Known rows, with every step that occurs:
morolil/lonoleg: [ -1   8  19   6   6  19 -17 -16  10   5  16  19   7  -6   4  29 -10   6
 -16  -7 -10  17 -28   8   5  22 -26 -10  31  37  12  23  -3 -19   3 -12
 -30  -5  10   1   6  37  11  -5   8  -7  -4 -12  -5 -24 -17  21   3  -1
  -6  24  -1   7   0   1]
logot/rugi/gogod/tesa: [ -9   7  14   3  15 -12 -31 -16  -8 -13  15   7   0 -45   5  13  -5  44
   8   1  16  15  36  -7  15 -13 -10   5  -8  34   7  -1  -8 -13  33   1
 -30   3   5 -25  -2  -7  -4 -10  10  28 -18  17  26   1 -10  23   3  -5
  10 -35   0   0   8   1]
nuda/tesa/zonon/morolil: [-39  -7  15   3  12  11 -29  17 -10  -1  15  20 -18   0 -29  38  -8  32
  39  -7 -43   4   4 -27 -17  54  -4  -8  36  29  15  -7  -7 -15  -1  16
 -36  -2 -15 -11 -21  20   2  -7 -17  -7   4   5  16 -22 -11   6   4   3
  19  14  -3   8 -29  -7]
pugif/logot: [  2   2  -7   9   9  12 -11  -4   4   7  17   9 -11 -24 -15  21 -25  -9
  -4   0  12  11   5  16  -5  23 -29 -14   3  36  26  25 -14  -9 -21  -7
 -30 -21  -6 -17   4  17  16  -7  16  -6  -3  -2   0  -6  -2  11 -11  -3
  -1  28  -8   3  -7  -5]
gogod/rugi/logot/morolil: [ -9   3 -12   9  12   7  -9   2 -15   1  11  16 -11 -24  -3   4 -13 -17
  -8  12   1   7  -9   2 -21  22  -9   9 -22 -17  -5  42  -7  -4  31  -8
 -38 -33  44  -3 -26  32 -12   1 -23  12   5  11   0  -3 -22  -1  -8   3
   8  47  -2   3  -1   3]
lonoleg/morolil/logot: [-17  -5 -27   6   2  25  -4   9  -1   7   8  16  -1  -1  -1  24  -7   8
  10   1 -14  24 -20  -5  11  37  -6  -5  32  10   1  24   4 -14  25 -11
 -39 -14  -4  -9  -4   0  12  -8 -12 -17 -11  -9  26 -11 -16  19  -8 -12
  -6  40  -4   9   3  -1]
gufe/gogod/tesa/zonon/morolil/logot/pugif: [-50   6 -37  20  -8  18 -17  27  10 -11  16 -11  26 -11  28  39 -18  24
  31  -4 -44   1 -20 -40   3  34 -13   1 -18   7  10  -9  -5 -14  32  -1
 -14  -6   2   0  32  17   6 -14  19 -23  -7  22   2  -1  -6  -5 -16   0
  21  -3 -13  17  -7  13]
logot/rugi/gogod/tesa/zonon: [-28   7  26   8  18  -6 -30  -5 -13 -19  19   7   4 -45  -7  11  -6  43
  16  -2  13  16  28 -24  29  12   7   7   8  42   5  -8 -12  -8  40  -2
 -26  18  -6   3   0 -22  13  -4   1  24 -16  24  19   4  -6  26   7   3
  14 -50   2   3   8   4]
nuda/tesa: [-18  -1  29   2  16  -5 -19  -9   1  12  16  27 -26 -21 -21  22  -6  26
  23  -4 -11  12  12   1 -13  14 -20 -11  25  16  16  -2  -8 -19 -20   7
 -35 -15  -7 -29 -26  13  -4  -8 -23   9  -1 -11  15 -28  -8   7  -4  -2
  -3  29  -4   0 -11  -8]
rugi/gogod: [ 11  -3  14   5  21   3 -22  -7 -11   0  20  19 -15 -14 -14  16  -7  11
  -7   7   5  18  11  -9   1   0 -20  -3  10  39  15  22  -2  -8  -4  -6
 -29   6   1 -25 -28   4  20 -16  -3  18 -11  -4  12  -5  -9  22  -5   1
   6  21  -5   0   0  -6]
logot/morolil/lonoleg: [ -9   5   4  11   6  22 -18  -9   7  10  20  22   0  -9   6  34 -12   6
 -18  -7 -31  16 -40   6   2  38 -16  -2   0   9   4  25   1 -17  -6 -17
 -34  -8  30   6  -6  44  17   1  -4  -6  -2  -4 -18  -2 -22   8   2  -3
   4  31   1   3   8  -3]
lonoleg/morolil/logot/rugi/gogod/tesa: [-14   3 -32   6   7  -6 -18  -2  -3 -19   7   2  11 -35  11  15  -2  47
  23  -1   4  25  16 -18  28  11   7  10  12  16  -1   6   4  -9  62  -9
 -35   1   6  -5  -2 -28 -10 -10   0  15 -33  21  39  15 -23  26  -3 -16
   1 -13   5   6  17   3]
morolil/logot: [  2  -2  -2   9   4   4  -2  -4   7   9  10  18  -3  -9  -1  27  -7   4
  -5   2   1  19 -22   4   2  19 -25  -6  29  24  13  15  12  -9  -3  -9
 -30 -12  -1 -25  -5   2   8  -4 -11 -12  -3 -16  19 -18  -7   9 -13  -1
  -9  35  -7   2  -5  -1]
tesa/gogod/rugi/logot/morolil/lonoleg: [ -9   9  -2  17  20  -9  -3   1  17 -24  11  14  14 -18   6   1  -7 -14
 -22   0   2   4 -18 -11 -21  36  12  21  -7  -6   5  29   4  -4  36 -28
 -36 -10  59  32 -22  32 -15   8   9   7  -5  15 -13  -6 -38  -1  -3   2
   4  39   9   5  16  10]
zonon/tesa/nuda: [ -7   2  22   3   9  20 -23  -1  13   4  11  19  10 -13  -6  22 -13 -18
   7  -6  -4  15  -3 -13  -3  22 -18   0  41  37   8  -4   4 -25   5  16
 -42  20  14 -18 -12   5  22  -8   2   2 -19  -7  19 -31  -7   8  -3  11
  -4  25  -5  -5 -13 -11]
logot/pugif: [-29   6  18   4   6  30 -24 -10   6   2  22  11 -11  -9   4  22 -14   5
  13  -9  -1  13  -2   3  13   6 -44 -11 -21  18  21   4 -21 -18   3   1
 -24 -14   6 -37   9  44  22 -16  14  -5   2 -12   5 -21  -2   2  -3  -3
   5  18 -10   9   5   2]
pugif/logot/rugi: [ -6   8  15   5   4  13 -24 -16 -14  -1  15   5 -18 -30  -1  23 -29  -1
  10  -3  28   8  22  16   9  15 -26 -10  -1  42  27  13 -20  -2  -1  -4
 -33 -18  -1 -13  22  14   8  -2  17 -12 -14   4  16   3   0   7  -2  -2
   3   8  -1   1  -2  -2]
tesa/gogod/rugi: [ -7  -2   7  10  23  -6  -7   0   7 -14  15  19  17  -5 -10 -13  -8  -9
   2   9  16  12  41 -10 -30   2 -12   6   8  11  24   1  -8 -15  22 -11
 -34  -3  22 -30   3   1 -12  -2  19   6   3  -4  10 -25  -9  13   3   3
   4  11  -3   5   7   5]
gufe/gogod/tesa/nuda: [-39  11 -21  11  12  11 -11   2  20  -3  17   6  35 -43  12  -1  -9   0
  15  11 -17   8   5 -31 -15   9  -6   3 -18   9  -4  -8  -4 -37  19   2
 -27   1  14  -5  12  -1  28 -14   9   0 -15   9   6 -16   7  10 -10  -1
   4   4  -8   0   8  -1]
tesa/nuda: [-27   4  10   5  11  22 -13  -4  11  -4  15  18  11 -15 -16   4  -7 -14
  13   1 -10  17 -10 -14  -2  30 -16  -5   9  27   4   2   1 -26   1   4
 -36   4   9 -11  -6  17  34 -10   4  -7  -4 -10  13 -24   2   9  -1   3
   0  25  -4   0   1  -6]
morolil/logot/rugi/gogod/tesa: [  2   6  -2  11   8 -29 -18 -14   2 -16  10   4   4 -46  13  22  -2  48
   6   1  15  20   9  -7  22  -7 -11  11  12  29   6  -4  15  -4  31  -7
 -26   3   6 -21  -5 -26 -14  -6   3  17 -24  15  35   6 -13  17  -4  -6
   0 -19   3  -3   8   3]
nuda/tesa/gogod/rugi: [-16  -2  20   7  29 -30  -9  -1  14 -13  13  23  -4 -20 -27  -9  -3   7
  22   3   7   9  50 -13 -41   5  -1   6  22   0  28 -18  -2 -18   2  -2
 -37  -7  17 -27 -19 -14 -34  -2  -4  19   2  -4  15 -31 -14   6   2   1
   1  23   2   1   1   2]
zonon/morolil/logot/rugi/gogod/tesa: [  1  -1 -28  10   4 -18 -27   3 -10 -22   4  -2  12 -25  17  37  -5  49
  13  -3  -8  12  12 -14   7  10 -17  10  16  32  11  -4  19  -2  42   2
 -31  -1  11 -33   3   0 -25 -13  16   5 -20  27  38  11 -24  12   1  -9
  14 -20   2   3  -8  -1]
lonoleg/morolil/logot/rugi/gogod/tesa/nuda: [-30   6 -33   9   9  -2 -14   5  10 -31   6   0  21 -38   3   2   2  34
  37  -3  -2  28  -2 -31  28  28  18  18   9  16  -7  -9  19 -17  67  -4
 -39  17  16  16  -3 -29   1 -11  11   9 -38  25  43  11 -14  15  -1 -15
  -3  -6  10   3  24   1]
pugif/logot/morolil: [ -8  -1 -15  12   8  19 -10   0   0  11  22  15 -16 -25 -10  27 -27 -13
  -3   3 -10   8 -10  19 -12  39 -16  -5 -29  10  18  30 -10  -9 -30 -11
 -34 -26  15 -10  -7  19  24  -1   2  -4   2   4 -11  15  -5  -3 -11  -4
   8  34  -6   0   1  -8]
gufe/gogod/rugi: [ -1   4 -16   9  14   5 -17   1 -25  10  19  14   9  -2  10  -3 -20 -21
  -2  22   6   9  24 -15 -37 -13 -25  -4   4  -1  12  24 -19 -17  19 -11
 -27 -18  22 -23  17  16  -8 -10  -6   1  -4  -3   1 -14  -6  11 -12   6
   5  35 -11   4   0   7]
nuda/tesa/zonon: [-36  -2  43   6  16   4 -19   0  -2   6  19  25 -28 -23 -33  21  -6  26
  32  -4 -15  13   6 -21  -1  38   4  -8  37  25  16  -6 -10 -17 -10   4
 -32   2 -20   2 -28  -5  14   1 -29   7   2  -7   7 -25  -2  10  -2   7
   0  16  -4   4 -13  -2]
lonoleg/morolil: [-26  -3 -17   1  11  43 -18   5  -9  12  15  19   0   0  -7  13  -9   6
  13  -1 -16  19   3  -7   3  28  -9 -10  18  14   2  24 -21 -23  28  -7
 -40 -12  -2 -12  -3  17  21 -13  -7  -6  -6  -7  18 -16 -14  30   0  -9
   5  27  -5  11   2  -4]

Rows:
[-28  10  12   9  18   0  -9   0  12 -30  12   3   3 -22   5 -11 -10 -14
  10  -7  31   2  17 -15  -6   6 -16  10 -20   0  20   8 -21  -2  44  -8
 -25 -15  34  -5 -10  27 -14  -9  26   7  -3   6  10 -24 -17  -7  -6   0
   9  20  -2  11  13  12]
tesa/gogod/rugi/logot/pugif
[-20  14   4   5   8  11 -14  -4  -2 -10  14   4  -6 -19   4   1 -18  -8
   8  -2  27   8   3  -1  -1   5 -39   1 -26  -2  13  29 -23  -6  42   0
 -25 -31  25 -12  -4  49 -18 -11   6   8   2   3   2 -20 -17  -7  -6   1
   5  36  -5  13   3  12]
gogod/rugi/logot/pugif
[-31  -2 -25  16   3   0 -19  23  12 -28  14  -6  15 -14  -2  40  -7  42
  24  -9 -31  15 -14 -31  18  37 -14   7  -9  26  16  -9  11  -6  35   3
 -19  11  -1  -7  -6  11   0 -17  26   5  -6  26  12   7 -17   4  -5  -5
  20 -13  -6  15  -4   6]
rugi/gogod/tesa/zonon/morolil/logot/pugif
[-30  -6   0   7   8  37 -27  20 -15   2  14  15  -1  11 -14  33 -12   6
  14  -3 -37   6   0 -22  -6  52 -15  -8  27  37  12  12 -16 -10  20   5
 -33  -1  -6 -11   6  27  27  -8   1 -19   8   5  11 -15 -11  17   4   5
  22   2  -9  11 -25  -4]
tesa/zonon/morolil
[-37   8 -12   7  12  12  -7  -1  32  -9  13  12  33 -44  -8   0  -2   9
  15  -4 -14  16   2 -14   2  25 -11   1  -6  18   0  -9   6 -40  19   6
 -34   1   6 -16   1   7  17 -10  13   8  -2   4  11 -25   1  12   3  -4
  -1  -9  -3   3   4  -5]
gogod/tesa/nuda
[  1   9   1   4  14   2  -7  -4 -10  -3   9  13  -4 -22  -4  -2 -11 -12
  -7   9  24   9   9  -1 -16  10 -21   3   9   9   3  40  -9  -7  41  -3
 -32 -27  24 -13 -17  28 -16  -5 -13  12   2   1  10 -23 -18  10  -5   3
   0  36  -4   6  -9   5]
gogod/rugi/logot
[ -8  11   7  10   6  17 -13  -7   4   1  14  16  -8 -24  12  32 -10   2
 -25  -8 -24   7 -56   4   3  44  -4   4  -1  11  -4  47   2  -6  13 -17
 -32 -19  38  33 -25  46  12   2 -12  -1  -7   5  -9  -3 -28   5  -8  -3
   3  45   4   4   2   1]
rugi/logot/morolil/lonoleg
[-41   0 -36  11   6  24 -26  26  -9   0  17   4  29 -17  13  25 -16  14
  19   6 -47  -3  11 -41 -17  34   1  -3   2  17   2   5 -17 -23  34   2
 -25  -6  -5  -4  20   7  21 -13   5 -10  -2  24   4  -9  -6  18  -7   6
  26 -20 -12  12 -18   4]
gufe/gogod/tesa/zonon/morolil
[-19   1  12  10  22  -2 -17   6   6 -10  19  13  12 -39 -20  10  -1  32
   5   2  -8  19  15 -29  13  19   6   4  10  40   5   7  -1 -17  23  -3
 -25  17 -12   1 -19 -23  23  -7  -1  31  -4  20   4  -4  -4  33   0   3
  10 -27  -5   6   0   1]
rugi/gogod/tesa/zonon
[-25  11   9   6  17  -8 -25 -11   6 -26  14   6  13 -52   1  -2  -2  27
  20   1  10  17  21 -23  15   5   0  11  -8  33   5 -18   2 -21  37   5
 -34  20  14 -10  -4 -10   9 -11  19  21 -25  20  27  -1  -4  18   7  -4
   5 -27   6  -4  15  -3]
logot/rugi/gogod/tesa/nuda
[-37  10  27   8  24 -24 -10  -2  20 -31  13   5 -16 -33 -11  -7  -7  13
  40 -11  19   0  29 -17 -17   7 -10  11 -12  -9  26 -12 -11  -6  30   2
 -28 -17  31  -3 -33  20 -38  -6   6  21  -7   7  17 -32 -20 -16  -6  -3
   1  33   3   9   6  11]
nuda/tesa/gogod/rugi/logot/pugif
[ 10  -5  23   9  23  -8 -17   4   8  -8   9  18  16  -2  -1   3 -15 -14
  -6   0  22   9  50 -12 -27  -6 -15  11  38  23  26  -5  -7 -13  21   2
 -41  11  27 -34  -4 -15 -19  -1  15  14 -10  -2  14 -29 -21  14   0  11
   3  10  -5   1  -6  -1]
zonon/tesa/gogod/rugi
[-26   2  10  11  30 -32  -6   5  11 -19  12  20 -18 -35 -18  -5  -2   5
  24   3  -1  -1  15 -16 -38  26  19  21 -13 -24  10   3   4  -3  16  -7
 -40 -20  45   6 -55   3 -31   6 -25  24  -4  14   6 -11 -25 -13  -6   0
   7  42   6  -1   5   0]
nuda/tesa/gogod/rugi/logot/morolil
[-18   4   0   6  11  22 -14  -4  -7   7  14  17 -20 -31   2  22  -8  -6
  -4   1 -13   3 -31   1   0  33  -7   5 -16   6  -7  41  -8  -4   8  -6
 -35 -28  28   5 -38  29  23  -1 -23   3  -2   5   7  -2 -15   3 -12   0
   9  39  -3   0  -2  -4]
rugi/logot/morolil
[  9   6  14  15  18 -11 -13   1  19 -17   6  14  16 -18  17  20 -13 -13
 -26  -9   2   2  -7 -11 -21  28   8  24  22   4   6  24   9   0  40 -14
 -42   5  68  27 -32  15 -27   9  10  17 -20  19  -6 -11 -46  -2  -3  10
   4  36   7   2   1   6]
zonon/tesa/gogod/rugi/logot/morolil/lonoleg
[  1   7  -7  16   4  14 -10  -6  12   5  21  12  -4 -23  -3  38 -26  -6
 -16  -6 -18  13 -37  20  -1  47 -14  -5 -14  20  18  32   3 -10 -27 -20
 -33 -19  23  19   4  40  17   2  18 -10  -3   6 -26  15 -18  -3  -7  -7
   1  40   1   3   7   0]
pugif/logot/morolil/lonoleg
[-11   9  28   8  16  -1 -20   2  15 -26   8   1   8 -16  12   4 -18 -11
   4 -14  34   0  32 -20  -7  -5 -21  16   6  10  23   6 -17  -1  46   5
 -31   1  40 -13 -19  18 -25  -6  22  16 -16  10  12 -28 -30  -8  -8  11
   5  18  -4   7  -1  10]
zonon/tesa/gogod/rugi/logot/pugif
[-14  13  -8  11  15 -15 -19  -6  11 -29  15  -5   9 -67 -12   0 -16  21
  22  -2  20  15  27 -12  12  16   1   8 -22  40  15  -8   3 -14  17   1
 -32  12   8   6   3 -17   8 -10  40  19 -30  31  20  16   2   8  -2  -8
   4 -20   6  -3  13  -2]
pugif/logot/rugi/gogod/tesa/nuda
[-16   3 -32  10   5 -20 -22   9   5 -36   2  -5  23 -29   8  23  -1  33
  25  -2 -17  14   3 -29   7  28  -3  15   5  31   3 -21  31 -12  46   9
 -37  16  21 -15   2  -2 -11 -16  26   1 -26  29  42   8 -16   2   1  -7
  12 -12   5   1   0  -3]
zonon/morolil/logot/rugi/gogod/tesa/nuda
[ -1  10  -9  12  10   2  -8  -4  -1  -5  11  14   4 -19   9  13 -14  -7
 -22   2  -2  11 -30   4 -15  33  -8  10  -6  -8  -4  49   8  -7  35 -18
 -34 -22  55  28 -17  50 -19   4  -8   8  -1  13 -17  -3 -34  -2  -1  -1
   1  49   6   6   5   9]
gogod/rugi/logot/morolil/lonoleg
[-11   8 -29  11  15   5 -12   9 -29   5  15  12  -4 -25  19  -1 -21 -29
  -7  24  -4  -3  -6 -13 -38   8  -3  11 -32 -27  -6  47 -14  -4  32 -12
 -31 -32  50  11 -18  23  -5  -3 -26   6  -8  14  -5   4 -15  -6 -22   7
  12  55  -5   1   3   6]
gufe/gogod/rugi/logot/morolil
[  2  -4  38   7  19   9 -24  -1  18  -2  12  21   7  -9   3  22 -10  -2
  -3  -9   5   6  24 -12  -8   2 -11   4  45  40  25  -8  -9 -14   3   3
 -38  15   8 -30 -17 -15  12  -5  10   6 -18  -7  17 -30 -15  16  -5   9
   3   5  -7  -2 -10  -7]
zonon/tesa/gogod
[-19   7   7   8   8  -2 -39   4  -8 -29  13   1  18 -19   5  36  -8  53
   6 -15 -26   9   8 -32  21  36   3   7  24  52   8  -3  -3  -7  55  -4
 -30  21   8  25  17  20  -4  -7  26   6 -17  38   9   9 -27  24  18  -3
  22 -45   7  13  -5   7]
logot/rugi/gogod/tesa/zonon/morolil/lonoleg
[  0   0  10  12  25 -11 -13  10   5 -13   5  15   4 -24   7   6 -13 -21
 -14   1  13  -1  14 -17 -26  16   8  23   7   0   7  18  -3  -1  34  -2
 -43  -1  57  -4 -44   0 -17   4  -9  21 -16  16   9 -10 -35  -6 -11  12
   9  30   0  -2  -3   1]
zonon/tesa/gogod/rugi/logot/morolil
[ 14   5  18   6  15  -7 -30 -13 -20 -12  19   4 -27 -39  -9  19 -24  12
   2   4  35  13  29   4   9   3 -18  -3  -2  50  30  18 -14   7  -4  -7
 -32  -3   3  -9   1  -5  10  -9  19  10 -25  14  19  18  -7  11  -7  -4
   5   6   2  -3   5  -2]
pugif/logot/rugi/gogod
[-10  -8 -28  15   8 -11 -13  25   4 -21   8   4  16 -18  -9  36  -1  40
   6   2 -32  16  -8 -30   2  40   4   9  24  36   8   4  22  -6  32  -3
 -27  13  -8  -1 -16 -13   0 -10   5   7  -7  29  18   6 -19  18  -5   0
  17 -13  -4  10 -15   1]
rugi/gogod/tesa/zonon/morolil/logot
[-35   2 -19  11  -7   3 -21  12  -3 -16   3  -1  16 -24  12  40 -10  39
  24 -11 -23   6   3 -23  17  47  -3   4  26  26   7 -15   8  -8  52   4
 -32  -2  -5 -10  27  -1  -7   0   8 -19  -6  24  30  -3 -16   8   5   0
  15 -34   0  11 -17   6]
gogod/tesa/zonon/morolil/logot/rugi
[-25   1  -3   5  12   5 -39   9 -22 -23  14   1  10 -24  -4  26  -9  44
  24  -6 -17   5  32 -36  14  27   4   6  11  42   9  -8  -9  -7  52   7
 -33  13  -5 -10   5  -4   3 -13  13   8 -13  33  26   8 -15  26  10  -1
  28 -46   0   9 -10   2]
logot/rugi/gogod/tesa/zonon/morolil
[-15   5  20  15   9 -20 -16  -1  -4 -23  10   3   1 -43   0  19  -3  47
  15   0   9  20   4 -26  31  17  11  11  18  38   8  -8  10   1  41  -8
 -23  17  -4   9  -3 -42   1   2  -3  17 -21  23  28  10  -9  21  -4  -1
   2 -32   4   1   9   7]
morolil/logot/rugi/gogod/tesa/zonon
[ -9  -6  10  12   6  -2 -30  13 -36 -22   9   5 -15   4  -3  39  -9  29
  17   3 -15  12  -5 -34  15  39   2   6  39  47  17   3   6  14  32  -2
 -31  17   2  -1   0 -10   5  -8   2 -12 -20  20  35  15 -16  12  -1   4
  19   2   3   4 -12   1]
tesa/zonon/morolil/logot/rugi/gogod
